Each row was made from one small tree. The marks that hang from a mark follow it in brackets, in the order of their numbers. Every link used is in the known rows. Write each row's tree.
Known rows
j931(j356(j477(j172) j721)): -1  17  -40  48  15  24  10  42  9  -25  2  -19  0  23  41  -11  -4  22  49
j309(j356): 6  19  -44  36  9  20  -12  -9  6  -19  -24  11  8  6  32  -9  -4  7  46
j721(j356(j477)): 2  21  -38  33  35  16  8  -21  1  -21  8  9  8  14  17  -5  -5  22  45
j309(j356(j473 j931)): -9  26  -49  37  17  34  -2  -6  13  -31  -23  12  8  25  44  -18  -5  -9  40
j172(j477 j721(j356) j931): -63  27  -40  30  24  -7  -1  5  24  -20  -31  -56  7  31  14  -22  -9  35  70
j309(j356(j477(j172) j721 j931)): -11  23  -49  48  20  38  6  40  5  -29  4  -5  6  23  47  -12  -5  21  47
j477(j172(j721(j356(j473)) j931)): -39  26  -44  53  20  12  -4  35  10  -21  -22  -55  8  37  13  -31  -7  8  61
j225(j309(j356(j473 j721))): 11  33  -54  59  11  15  -2  8  7  -26  -31  15  11  46  45  -13  -9  22  44
j309(j356(j473 j477 j721 j931)): -10  28  -51  38  26  35  15  9  15  -32  -5  13  8  44  57  -19  -6  1  37
j309(j356(j473 j477(j172) j931)): -10  26  -51  48  19  37  1  29  7  -31  -1  -4  6  19  48  -11  -6  4  43
j477(j172(j931(j356(j473(j184))))): -39  17  -43  56  5  29  -12  47  5  -26  -19  -59  1  16  24  -23  -13  2  58
j721(j356): 3  21  -37  33  30  15  2  -21  8  -20  -13  10  9  16  11  -12  -4  10  47
j931(j356): 1  16  -37  36  9  21  -2  -6  7  -24  -17  -4  -1  7  31  -10  -4  10  47
j309(j356(j721)): 5  21  -45  38  13  20  -3  5  13  -20  -27  13  8  29  38  -18  -3  6  46
j356(j931): -15  22  -38  32  17  36  -10  -2  -8  -31  0  8  5  5  19  -12  -9  12  36
j356(j721 j931): -16  24  -39  35  23  38  1  16  3  -33  -3  11  6  33  27  -23  -9  9  35
j172(j721 j931): -47  24  -38  35  11  9  -12  -9  -5  -20  -17  -42  7  25  14  -28  -10  18  55
j477(j172(j721(j356(j473 j931)))): -11  30  -44  52  25  14  1  38  7  -28  -13  -22  7  36  16  -29  -6  3  52
j473(j184): 4  20  -35  37  9  17  -11  -6  -17  -26  -5  5  7  7  9  -22  -19  1  42
j356(j473 j477(j172) j931): -18  27  -45  49  24  39  -2  45  -4  -35  17  -10  5  22  32  -12  -11  5  33
j356(j473(j184) j477 j721 j931): -16  31  -44  40  31  37  21  16  -3  -41  18  9  10  53  41  -31  -21  -6  29
j931(j356(j473(j184) j477(j172))): 1  21  -43  52  12  23  7  28  3  -31  1  -22  1  21  40  -17  -13  0  48
j931(j356(j473 j477 j721)): -1  22  -43  40  22  23  18  11  20  -29  -6  -1  2  45  50  -18  -6  3  39
j477(j172(j721)): 0  25  -40  52  8  7  -18  49  -5  -20  -12  -23  6  18  8  -24  -8  13  50

Write each row's tree
-10  29  -43  37  41  30  23  -21  0  -36  13  7  10  32  28  -20  -14  0  42 -> j721(j356(j473(j184) j477 j931))
-62  26  -39  30  9  -5  -17  21  15  -20  -29  -57  6  23  14  -20  -12  35  63 -> j172(j477 j721 j931)
-1  22  -42  40  16  22  11  11  26  -28  -28  1  2  49  44  -25  -5  -9  40 -> j931(j356(j473 j721))
1  23  -43  42  20  23  22  9  11  -32  -2  -4  3  46  48  -25  -13  -4  42 -> j931(j356(j473(j184) j477 j721))
6  21  -46  38  18  22  4  5  7  -21  -6  12  9  25  44  -10  -5  17  44 -> j309(j356(j477 j721))
-41  17  -44  55  9  29  -10  59  17  -24  -24  -56  1  30  29  -23  -7  6  55 -> j477(j172(j931(j356(j473 j721))))
-16  29  -45  51  22  38  4  42  -13  -40  22  -14  7  23  30  -21  -20  -1  37 -> j356(j473(j184) j477(j172) j931)
0  27  -45  57  21  21  7  58  1  -30  7  -10  9  52  31  -29  -19  -5  36 -> j356(j473(j184) j477(j172) j721)
3  25  -49  40  16  20  2  9  24  -23  -35  16  9  47  45  -24  -4  -13  40 -> j309(j356(j473 j721))
-10  24  -39  32  40  31  15  -22  -2  -30  17  7  8  13  23  -6  -6  23  44 -> j721(j356(j477 j931))
-33  24  -47  53  22  28  1  61  11  -24  0  -33  7  51  33  -22  -11  5  39 -> j356(j473 j477(j172(j931)) j721)
-2  26  -45  53  23  23  2  63  11  -25  3  -6  8  51  33  -20  -9  2  33 -> j356(j473 j477(j172) j721)
-18  30  -45  37  33  38  15  21  7  -37  13  13  8  53  43  -22  -11  2  26 -> j356(j473 j477 j721 j931)
-48  18  -42  37  14  29  0  -5  9  -25  -9  -43  1  20  39  -12  -8  12  50 -> j172(j931(j356(j473 j477)))
-17  27  -41  46  20  29  0  37  -16  -32  26  -19  4  11  24  -13  -10  30  45 -> j356(j477(j172(j721)) j931)
-40  20  -41  53  5  15  -10  44  4  -22  -19  -67  1  18  22  -25  -6  19  66 -> j477(j172(j721 j931(j356)))
-1  28  -43  53  22  5  -3  38  10  -22  -19  -21  8  36  12  -29  -6  2  53 -> j477(j172(j721(j356(j473))))
2  32  -52  56  15  28  6  5  -10  -31  0  12  9  28  50  -3  -11  49  46 -> j225(j309(j356(j477 j721 j931)))
-49  19  -43  39  18  30  7  6  16  -26  -11  -41  2  38  44  -19  -8  10  49 -> j172(j931(j356(j473 j477 j721)))
-47  14  -39  36  12  29  -4  -9  1  -23  -2  -46  0  5  34  -7  -7  26  55 -> j172(j931(j356(j477)))
4  25  -50  40  22  21  9  8  17  -23  -14  15  10  45  51  -17  -5  0  38 -> j309(j356(j473 j477 j721))
-10  34  -42  35  33  9  16  -20  9  -30  -15  2  10  49  22  -34  -7  -2  48 -> j172(j721(j356(j473 j931)))
12  33  -52  65  7  8  -6  20  -14  -23  -5  -7  8  18  38  -3  -10  50  56 -> j225(j309(j356(j477(j172(j721)))))
5  19  -46  47  11  22  -9  26  -1  -20  -2  -6  6  1  35  -2  -4  21  49 -> j309(j356(j477(j172)))
-48  15  -39  38  15  31  4  4  7  -23  -5  -43  0  22  39  -14  -7  24  54 -> j172(j931(j356(j477 j721)))
-31  19  -41  50  18  28  -6  57  -1  -21  11  -37  5  27  25  -14  -9  28  46 -> j356(j477(j172(j931)) j721)
-47  14  -39  37  11  29  -2  4  13  -23  -21  -42  1  25  34  -20  -6  15  55 -> j172(j931(j356(j721)))
-18  33  -46  49  24  28  3  42  -4  -35  15  -16  6  34  33  -21  -11  6  38 -> j356(j473 j477(j172(j721)) j931)
-12  28  -44  34  43  31  18  -18  7  -33  8  11  9  32  30  -13  -7  5  39 -> j721(j356(j473 j477 j931))
13  34  -54  61  9  15  2  6  1  -29  -27  13  12  47  44  -19  -15  18  46 -> j225(j309(j356(j473(j184) j721)))
2  32  -51  56  12  27  0  6  -3  -31  -16  12  9  31  45  -10  -10  39  48 -> j225(j309(j356(j721 j931)))
2  27  -42  42  19  18  4  16  9  -29  -20  12  11  59  26  -38  -18  -22  33 -> j356(j473(j184) j721)
-1  24  -44  49  15  14  8  29  11  -27  -5  -24  0  30  42  -17  -6  6  49 -> j931(j356(j473 j477(j172(j721))))
